Known rows, with every step that occurs
S A Q E: [ 2.684  0.797  3.438 -1.131  1.827  1.095  0.423  0.242  1.528 -0.207
 -2.651  0.263 -0.970 -1.679  2.377 -0.838 -1.293  2.364  0.187 -1.238
 -0.849 -1.787]
S A: [ 0.434 -0.555  3.037 -0.212  0.955 -0.815  1.069  0.547  0.121 -0.751
 -0.824  0.316 -0.717 -1.170 -0.129  0.750 -0.028 -0.324  1.108 -1.087
 -0.643 -1.916]
Y E Q U: [ 1.300  1.917  3.028 -1.527 -3.525  0.651 -0.639  3.361  1.136 -2.427
 -2.471 -2.820 -0.758 -0.317 -0.193 -0.213 -2.908 -1.194  0.873 -2.685
  2.097  1.062]
Q U: [ 1.077  0.371  2.063  0.473  0.709  0.574 -0.731  1.454  0.519 -1.558
 -0.970 -1.733  0.390 -1.828  1.182 -0.528 -0.828 -1.378  0.643 -0.777
  1.314  0.475]
Y E S A Q U: [ 1.224  0.856  8.473  0.231  0.019  1.594  1.078  2.493  1.492 -2.424
 -4.280 -1.215 -2.053 -0.932  0.203 -0.089 -4.790  0.288  0.779 -2.971
  0.399 -0.817]
U Q F V: [ 1.000  2.071  2.929  0.430 -0.670 -2.435 -0.706  2.609 -0.913 -1.239
 -2.598 -2.058  2.918  2.520  0.228 -0.848 -3.081  1.970 -1.161 -0.202
  1.150  0.548]
A S E Q: [-2.011  1.165  2.149 -3.352  0.189 -1.861  3.212 -0.963 -0.002 -1.556
 -4.281  3.215 -1.140 -0.697 -0.611  0.571 -0.929  2.016  0.438 -0.775
  0.805 -1.218]
A S Z: [ 0.857 -0.862  3.624 -0.400  0.545 -1.164  2.467 -1.507 -1.135 -0.159
 -2.045  1.671 -1.681 -2.705  0.427  0.941 -0.171  0.855 -0.272 -0.941
 -0.478 -2.247]
A Q: [ 0.482 -0.133  1.153 -1.323  1.171  0.767 -0.071 -0.715  0.859  0.547
 -1.495  0.929 -0.976 -1.001  0.459 -0.462 -1.590  1.647 -1.287  0.870
 -0.325  0.233]
E S A Q U Y: [ 0.497 -0.987  9.142  2.836  3.073  1.556  1.404  3.104 -0.325 -3.181
 -5.970 -0.413  0.785 -3.664 -0.240  0.406 -4.894 -1.106  1.004 -0.984
  0.188 -1.111]
Q U Y E: [ 3.105 -0.355  5.230  2.063 -1.950  1.782 -0.657  3.329 -0.116 -1.409
 -3.668 -3.460  1.089 -1.100 -0.822 -0.521 -1.892 -4.321  1.153 -2.925
  0.536  1.459]
A S: [-0.600 -0.788  1.136 -0.109  0.849 -0.163  2.160 -1.705 -0.142  0.025
 -1.374  1.709 -1.617 -0.800 -0.324 -0.057  0.460  0.958 -0.648 -0.180
 -0.367 -0.164]
V F Q E: [ 0.122  2.941  1.270  0.997 -1.521 -0.542 -1.302  1.942 -1.022 -1.116
 -1.069 -0.585  3.054  3.278  4.708 -0.111 -0.764  1.529  1.227 -1.216
 -0.567  3.191]
F Q U Y: [ 1.224  0.146  4.768  2.304  0.013 -0.301 -0.315  2.404 -3.043 -2.917
 -4.304 -2.098  2.983 -1.204  1.256  1.177 -2.752 -2.234  1.382  0.681
  1.590  2.938]
U Y E Q F: [ 1.889  1.608  2.991  0.778 -3.499 -0.053 -0.182  3.604  0.855 -1.789
 -3.764 -1.546  0.919  1.006 -1.943 -0.169 -3.597 -0.568  0.416 -1.968
 -0.021  1.708]
A Q E S: [-0.013  1.842  1.372  0.552  1.288  2.264  0.340  0.534  0.651 -0.490
 -2.618  0.173 -0.341  0.422  1.888 -1.375 -3.254  3.632 -0.791 -0.138
 -0.646  0.231]
V F Q U Y E S: [-0.304  1.435  8.077  4.530 -3.119  0.520 -0.548  5.575 -2.208 -3.714
 -4.865 -2.365  3.632  2.895  1.408  0.892 -4.882 -2.725  1.951 -2.830
  0.230  4.578]
Y E: [ 1.554  0.545  0.800 -0.583 -3.089  0.731 -0.123  0.772  0.608  0.375
 -0.509 -1.293 -1.388  1.827 -0.685 -0.299 -0.398 -0.724  0.128 -1.943
 -0.280  0.783]
S E Q F V: [-1.356  3.925  1.213 -2.043 -0.908 -4.055 -0.364  2.093 -0.791 -3.229
 -3.225  0.471  2.419  2.766  0.696 -0.337 -2.229  4.133  1.222 -0.145
  1.427 -0.291]
Z S: [-0.554 -0.702 -0.209 -0.088 -1.398 -0.131  1.914 -0.643 -0.186  1.145
 -2.268 -0.641  0.813  0.003  1.419 -0.108 -1.053  1.526 -0.184 -1.062
  0.116 -0.889]
Y E S A Q F: [ 1.427  1.777  6.477  0.466 -0.621  0.307  1.251  2.161  2.175 -1.619
 -3.307  0.280 -1.921  1.363 -0.261 -0.632 -5.182  2.899 -0.017 -2.206
 -1.323 -0.331]
S A Q E Y: [ 2.596  0.953  3.429 -2.555  1.656  2.398  0.431  1.191  1.740 -1.646
 -3.967  2.637  0.445 -1.282  1.359  0.195 -2.089  2.128  0.447 -1.493
  1.187 -1.851]

Rows
[ 0.630  0.958  4.388  0.840 -2.967  0.173  1.155  1.384 -1.177 -0.756
 -1.650 -0.699 -1.295  0.907 -0.637  1.132 -2.969  0.086  0.518 -2.781
 -0.661 -1.333]	Y E S Z
[ 0.661  0.372  2.571 -0.098 -3.985  0.647  0.385  2.786 -0.528 -1.195
 -3.616 -1.337  0.352  0.363 -2.232  0.672 -2.505 -1.833  0.615 -1.880
  0.074  1.116]	U Y E Q
[-0.563  2.188  3.217 -2.845  0.173 -1.216  0.176  2.211  0.730 -3.143
 -4.008 -0.238  0.958 -1.324  0.567 -0.087 -2.161 -0.012  1.469 -1.329
  2.332 -0.365]	S E Q U
[ 0.017  1.075  1.355 -2.880  0.527  0.105  0.691  0.726  0.502 -1.934
 -2.831  3.634  1.922  1.102 -0.640  1.008 -0.444 -0.211  1.163 -0.755
  2.266 -0.763]	S E Y
[-1.233 -0.200  5.043  0.360  2.141  0.497  1.934  0.434  0.279 -1.373
 -2.790  1.770 -1.378 -0.892 -0.159  0.554 -3.652  2.489 -0.156  0.026
 -0.718 -1.953]	E S A Q
[-1.640  3.237  0.964 -2.302 -2.173 -4.271  1.589  1.327 -0.910 -2.132
 -5.584 -0.114  3.132  2.715  2.107 -0.377 -3.287  5.410  1.179 -1.256
  1.799 -1.232]	Z S E Q F V
[ 0.086  1.297  2.886  1.699  0.709  0.589  1.659  1.853  0.007 -1.658
 -1.976 -0.367 -0.370  0.360  1.120 -0.169 -1.661  1.844  1.548 -2.492
 -1.091 -1.974]	Q E S A
[ 0.095  2.342  0.141 -0.583 -0.739 -1.290 -0.355  2.013  1.198 -1.919
 -1.156  0.047  0.569  0.305 -0.120 -0.306 -2.776  2.296 -0.034 -0.068
  0.611  0.708]	E Q F
[ 2.219  0.491  8.210  2.529 -0.296  1.018  1.402  3.144  0.765 -1.791
 -5.461 -0.014 -0.162  0.319 -1.580 -0.426 -5.666  0.698  0.397 -2.355
 -1.862  0.148]	U Y E S A Q F
[-0.156 -0.229  3.594  3.239 -2.649  1.534  1.098  2.429 -1.298 -0.871
 -3.231 -1.324  0.455  1.841 -2.504  0.389 -2.962 -2.038  0.717 -1.910
 -0.963  1.082]	U Y E S
[ 0.165  1.065  5.321  1.078  2.638 -0.250  1.416  1.333  1.446 -2.059
 -2.886  1.596 -0.559 -0.412  0.367 -0.366 -4.634  3.607 -0.333 -0.343
 -1.175 -1.055]	E S A Q F
[-0.581  0.264  2.346 -2.843  1.520  0.145  2.826 -0.965  0.155 -1.957
 -4.344  5.561  0.468  0.099 -1.086  0.828 -0.246  0.746  0.647 -1.042
  1.626 -0.943]	A S E Y
[ 0.443  0.090  3.840  0.960 -0.214  0.422 -0.231  3.426 -0.619 -3.022
 -4.160 -1.657  1.957 -3.140 -0.667  0.493 -2.972 -2.383  0.924 -0.529
  1.738  0.797]	E Q U Y
[-1.378  1.490  2.095  0.829 -1.228 -1.586 -0.869  1.295 -1.306 -1.154
 -0.429  0.582  2.596  2.853  2.803  1.095 -0.995  0.615  0.848  0.134
 -0.108  3.189]	V F Q
[ 2.100  0.142  3.430 -2.532  0.553  2.147  2.474  0.476  1.535 -0.450
 -6.233  2.169  1.049 -1.588  2.944  0.046 -3.016  3.422  0.457 -2.503
  1.365 -2.853]	Z S A Q E Y
[-2.014  1.059  0.701 -3.630 -1.784 -2.058  2.763 -0.154  0.066 -0.523
 -5.073  0.949  1.108  0.522  0.802  0.378 -2.505  2.620  1.035 -1.665
  1.469 -1.812]	Z S E Q
[ 1.308  2.592  0.004 -1.062 -1.168  0.947 -0.333  1.502 -1.810 -2.487
 -2.714  1.404  2.601  2.153  2.564  1.382 -1.780  1.858  1.189  0.112
  2.548  2.249]	F Q E Y
[-0.142  1.381  2.010 -1.052 -0.429 -0.051 -0.432  2.420  0.480 -2.984
 -2.006 -1.443  0.429 -2.084  0.334  0.151 -2.444 -0.245  0.673 -0.750
  2.233  0.381]	E Q U
[ 0.287  0.873  4.944 -0.782  0.277 -0.754  0.453  3.152 -0.502 -3.491
 -6.102 -0.478  2.554 -2.481 -0.491  0.263 -2.763 -2.277  1.926 -1.534
  1.976 -0.142]	S E Q U Y
[ 0.234  2.160  0.230  1.183 -0.293 -2.312 -1.188  1.605 -0.880 -1.640
 -0.523 -1.000  2.024  2.272  1.058 -0.765 -0.728  2.817  0.183  0.396
  0.295  0.406]	Q F V
